Every row comes from one small tree of marks. The marks that hang from a mark follow it in brackets, in alphabetical order. Every link used is in the known rows. Which tree was each row made from?
(in the rows, 128 means zero)
Known rows:
Y(G(A) X(B(K))): [117 124 122 118  77 141 134 124 112 126 130 137 135 132  84 138 134 118
 129 141 134 137 134 107 148 146  66 110 122 139]
G(D): [137 115 126 115  90 116 127 118 130  95 130 128 117 120 126 134 135 118
 140 130 133 122 103 132 107 124 124 118 117 128]
Y(G): [139 116 140 129 101 129 110 121 120 116 128 135 127 126 113 121 145 127
 147 125 139 136 158 129 156 128 130 136 133 138]
G(A D): [139 114 115 107 102 130 125 117 127  93 120 135 123 127 123 134 133 122
 142 132 138 123 107 122 165 126 135 113 110 134]
X(B(K) T Y): [ 94 138 113 118  79 129 107 161 102 136 144 127 118 113 119 138 119 103
  99 150 122 128  85 148 100 145  91 120 134 121]
K(B T(V X)): [104 163 129 132 202 121 139 106  73 120  99 138 206  95 163 150 140  99
 115 145 116 136  90 147  95 133  58 103 150 142]
Y(X(B(V))): [109 141 131 117 147 127 162 149 130 141 137 135 127 124  79 158 118 119
 118 133 118 119  93 122  60 140  80 126 141 128]
Y(G X(T(V))): [115 123 142 137 142 114 162 151 111 132 135 150 152 125  96 150 149 109
 125 130 112 151 128 126  95 136  61 116 148 140]
B(V(T)): [144 129 123 119 120 137 131 121  77 145 115 153 148 117 119 132 138 135
 116 126 117 116 126 128 108 130 126 141 146 138]
Y(G(D) X): [135 112 137 122  86 105 139 119 141  84 138 146 116 125  98 138 147 120
 154 130 130 132 122 117 103 128  91 110 116 138]
Y(G(A D) X): [137 110 126 114  95 118 138 117 139  83 127 154 122 133  94 139 145 124
 157 132 134 134 125 106 164 131 102 105 109 144]
K(T): [124 134 126 130 196 122 128 129 114 139 114 133 154 114 150 132 127 125
 124 138 128 128 134 136 111 130 123 112 124 129]
B(V(T(X(Y)))): [117 157 113 111 108 123  94 144  75 119 133 169 144 108 123 128 129 129
 109 137 108 120  90 132 154 131 134 133 160 143]
B(K(T(X(Y))) V): [104 164 119 102 152 122  91 141  45 124 130 145 170  90 135 142 125 111
  94 152 114 126  92 127  77 134  97 101 169 139]
A(G): [144 120 121 127 143 135 110 118 149 127 141 112 126 131 139 126 138 134
 118 125 133 144 117 118 118 128 111 127 116 139]
X(T(K)): [104 129 125 140 187 112 141 143 107 148 130 125 148 127 142 135 123 107
 111 137 108 118  95 126 104 125  99 118 120 112]
Y(G(A D) X(T)): [123 107 127 118 108 110 144 140 132  93 126 155 124 128  94 148 142 112
 149 138 124 143 108 105 155 133  90 100 106 137]
X(B(K) Y(G(A))): [123 128 114 106  44 151  82 129  96 111 139 140 122 124 100 124 136 118
 129 142 148 127 135 140 199 145 119 125 137 144]
K(B T): [120 147 128 134 201 125 135  98 102 130  92 134 173 108 164 143 135 119
 123 142 130 120 115 140  97 135  89 111 121 134]
Y(X(B)): [104 138 124 132 133 121 158 146 161 133 140 131 119 133 101 144 115 121
 125 137 122 128  99 126  97 141  84 119 117 123]
B(V(T(K X))): [115 147 118 126 166 118 126 121  56 139 123 150 176 113 135 128 129 117
 104 136  98 109  86 117 117 124 102 126 146 130]
Y(G X(T)): [110 122 140 139 135 109 146 152 134 128 134 147 128 130  98 141 137 118
 134 134 115 149 128 111 120 135  81 116 123 130]
V(T(K)): [130 129 112 142 151 122 132 109  93 147 123 144 159 131 158 119 134 129
 115 131 110 104 119 127 132 125 116 127 117 125]
V(T(K X(Y))): [103 157 101 134 138 110  98 132  91 120 143 158 154 120 159 114 123 123
 109 142 102 110  83 134 173 126 125 119 132 130]
Y(X): [116 136 127 134 150 115 157 136 148 129 136 139 129 135 115 141 123 132
 124 130 116 130 117 110 100 132  97 111 123 129]
Y(X(T)): [ 98 133 128 139 163 108 164 160 140 142 132 141 132 131 115 148 120 120
 116 137 104 138  99 113  92 135  80 109 119 121]
V(B(K(T(X)))): [114 149 115 127  92 118 126 110  28 121  96 132 181  94 154 133 133 111
  87 151 104 146 109 124  99 138  64  99 129 138]
X(B T(K) Y(G)): [ 97 132 125 132 137 115 100 159 120 125 151 136 121 122 116 132 130 100
 127 143 126 114  95 157 149 137 107 133 129 122]
B(V): [135 132 135 113 148 134 133 132  98 134 125 133 136 119 106 141 132 126
 119 125 125 120 120 124  90 128 124 137 154 133]
X(Y): [124 141 118 122 116 125 105 144 135 115 143 142 112 128 129 128 125 131
 124 131 130 120 117 141 145 131 148 128 139 133]

Which tree is each row?
[109 130 127 139 193 118 159 141  84 151 132 126 171 123 141 145 136  98
 102 133 106 120  93 142  78 126  79 118 145 122] | X(T(K V))
[151 101 127 107  76 130 108 108 117  79 122 142 122 125 107 127 150 121
 161 129 147 132 136 125 195 127 135 120 115 143] | Y(G(A D))
[125 149 130 134 207 131 152  99  77 135  94 136 198 103 163 153 148 109
 118 138 127 123 113 154  71 136  68 111 145 143] | K(B T(V))
[107 162 105 121  76 115 102 124  32 108 112 144 168  93 157 132 131 115
  85 154 106 137  99 139 119 141  84  99 141 145] | V(B(K(T(X(Y)))))
[104 123 139 136 125 119 163 160 123 136 140 141 142 122  83 155 142  98
 125 136 118 148 112 142  96 144  47 122 141 134] | Y(G X(B T(V)))
[111 144 115 132 177 121 165 131  96 158 132 151 158 126 108 148 123 119
 104 137 102  94  84 123  63 138  68 125 132 126] | Y(X(B(V(T(K)))))
[100 145 122 119  75 135 129 132  72 128 138 114 163 106 116 140 128  92
  99 144 119 143  86 141  92 138  53 114 155 131] | T(V X(B(K)))
[105 166 134 119 211 120 125 109  66 124  92 140 191  91 144 153 132 107
 114 147 116 127  82 128  82 133  74 112 149 138] | K(B(V) T(X))
[ 99 142 128 144 201 116 147 112  93 139 107 125 168 121 156 145 132 102
 111 142 111 110  75 131  90 131  67 117 117 117] | X(T(K(B)))
[111 142 112 114  65 136 101 138 107 126 147 124 117 118 118 132 121 115
 108 143 132 118 102 147 109 143 106 123 138 128] | X(B(K) Y)
[104 143 130 137 160 113 108 120  94 115 125 144 151 119 141 136 146 104
 127 142 122 111  93 144 137 134  88 125 132 131] | X(T(K(B)) Y(G))
[ 98 123 137 137 120 113 145 160 147 131 137 138 118 127  85 145 130 108
 135 140 121 145 111 127 118 143  67 123 116 125] | Y(G X(B T))
[ 99 179 124 112 201 118 103 123  71 110 108 154 177  91 144 151 129 111
 110 150 118 117  70 144 102 136  94 110 161 144] | K(B(V) T(X(Y)))
[ 98 154 102 125  79 122  92 150 121 114 142 154 125 114 131 120 118 121
 118 145 117 125  80 151 190 140 121 131 130 132] | V(T(X(B Y)))
[ 94 151 126 119 171 121 127 142  89 133 139 122 154 114 107 142 115  98
 111 142 113 110  63 131  97 129  87 128 147 119] | T(K X(B(V)))
[ 92 163 113 121 165 119 109 159 104 118 141 143 163  97 138 144 122  99
 111 149 122 133  79 172 127 139  97 110 157 137] | K(T(V X(B Y)))
[128 128 124 134  93 126 168 137  56 132 106 135 159 113 125 148 147 108
  95 130 104 146 107 147  98 138  74 129 145 140] | X(T(V(B)))
[ 99 134 129 123 186 123 145 154  88 157 131 123 146 117 107 152 119  95
 104 140 111 108  70 138  63 133  83 133 139 112] | X(B(V) T(K))
[107 147 126 114 170 126 154 137  78 158 123 134 166 104 105 164 120 111
  95 149 115 119 102 120   4 145  44 100 145 129] | Y(X(B(K(T) V)))
[122 128 133 124 112 123 111 158  98 117 144 152 137 116 112 137 152 108
 126 131 126 142 129 158 142 134 113 131 163 144] | X(T(V) Y(G))
[125 142 109 136  50 120 131 112  59 112 100 154 156 111 142 118 138 129
 105 136  99 141 107 129 176 136 102 130 121 142] | V(B T(X))
[122 144 119 112  80 133 113 115  29 137 118 147 170 103 123 129 135 119
  93 140 105 130 106 109  98 131  85 122 156 137] | B(K V(T(X)))
[121 144 119 124  35 130 143 109  16 114 113 128 179 102 130 137 147 104
  84 138 102 149 103 131  91 137  50 113 158 146] | T(V(B(K)) X)
[115 114 126 111  57 111  93 157 135  83 148 142  91 110  99 137 139  98
 147 143 138 130  87 163 144 139 116 129 119 129] | X(B T Y(G(D)))
[109 132 123 107  36 109  73 143 134  57 156 142  98 107  98 128 135 100
 153 144 140 134  79 155 175 133 117 123 129 136] | T(X(B Y(G(D))))
[104 144 130 143 205 121 166 111  70 144 111 127 191 116 154 154 144  92
 104 137 108 114  74 145  65 131  47 117 141 128] | X(T(K(B) V))
[ 90 158  98 134 123 114  98 140 105 123 147 150 143 118 146 119 116 112
 111 148 108 105  65 152 173 134 112 125 125 124] | V(T(K X(B Y)))
[126 127 122 129  52 133 163 124  17 138 105 127 171 106 128 147 150 102
  77 136 102 147 111 138  62 142  48 118 152 140] | X(T(V(B(K))))
[ 99 162 127 134 196 115 123 106  96 117  95 135 183  99 165 139 128 109
 122 149 118 134  88 133 119 133  78 103 124 133] | K(B T(X))
[104 163 129 128 160 112  81 113  92  91 113 155 167  97 151 132 143 112
 138 149 131 135 107 149 167 137  98 112 140 148] | K(B T(X(Y(G))))
[142 130 121 125  41 139 156 100  24 127 109 125 170 110 129 140 152 114
  86 130 113 137 128 141  69 139  62 122 155 147] | T(V(B(K)))
[113 134 119 124 135 133 122 125  89 148 118 118 156 106 140 138 123 108
 107 150 132 127 119 142  70 141  79 108 123 124] | X(B(K(T)))
[115 126 136 133 111 121 140 137 154 120 140 138 117 132  86 138 133 120
 144 133 132 135 129 127 126 141  82 126 123 133] | Y(G X(B))
[127 151 135 119 215 131 137 102  71 137  89 138 182  99 142 155 139 116
 117 139 126 113 108 137  60 135  86 120 147 139] | K(B(V) T)
[112 159  95 138  82 108 113 118  53 110 121 162 159 115 159 118 134 124
  94 141  91 111  80 140 175 134 108 123 127 139] | V(B T(K X(Y)))
[118 140 117 118  92 135 156 127  72 155 124 148 153 116  94 148 129 121
  95 141 108 116 102 116  42 146  53 120 140 133] | Y(X(B(K V(T))))
[131 117 141 106  84 115 142 132 124  94 140 142 112 115  62 156 142 108
 148 133 133 121  98 128  63 137  75 124 135 137] | Y(G(D) X(B(V)))
[ 90 126 133 145 165 105 154 153 134 140 143 134 136 131 100 145 127 100
 127 142 112 126  96 126 100 138  52 117 113 117] | Y(G X(B T(K)))
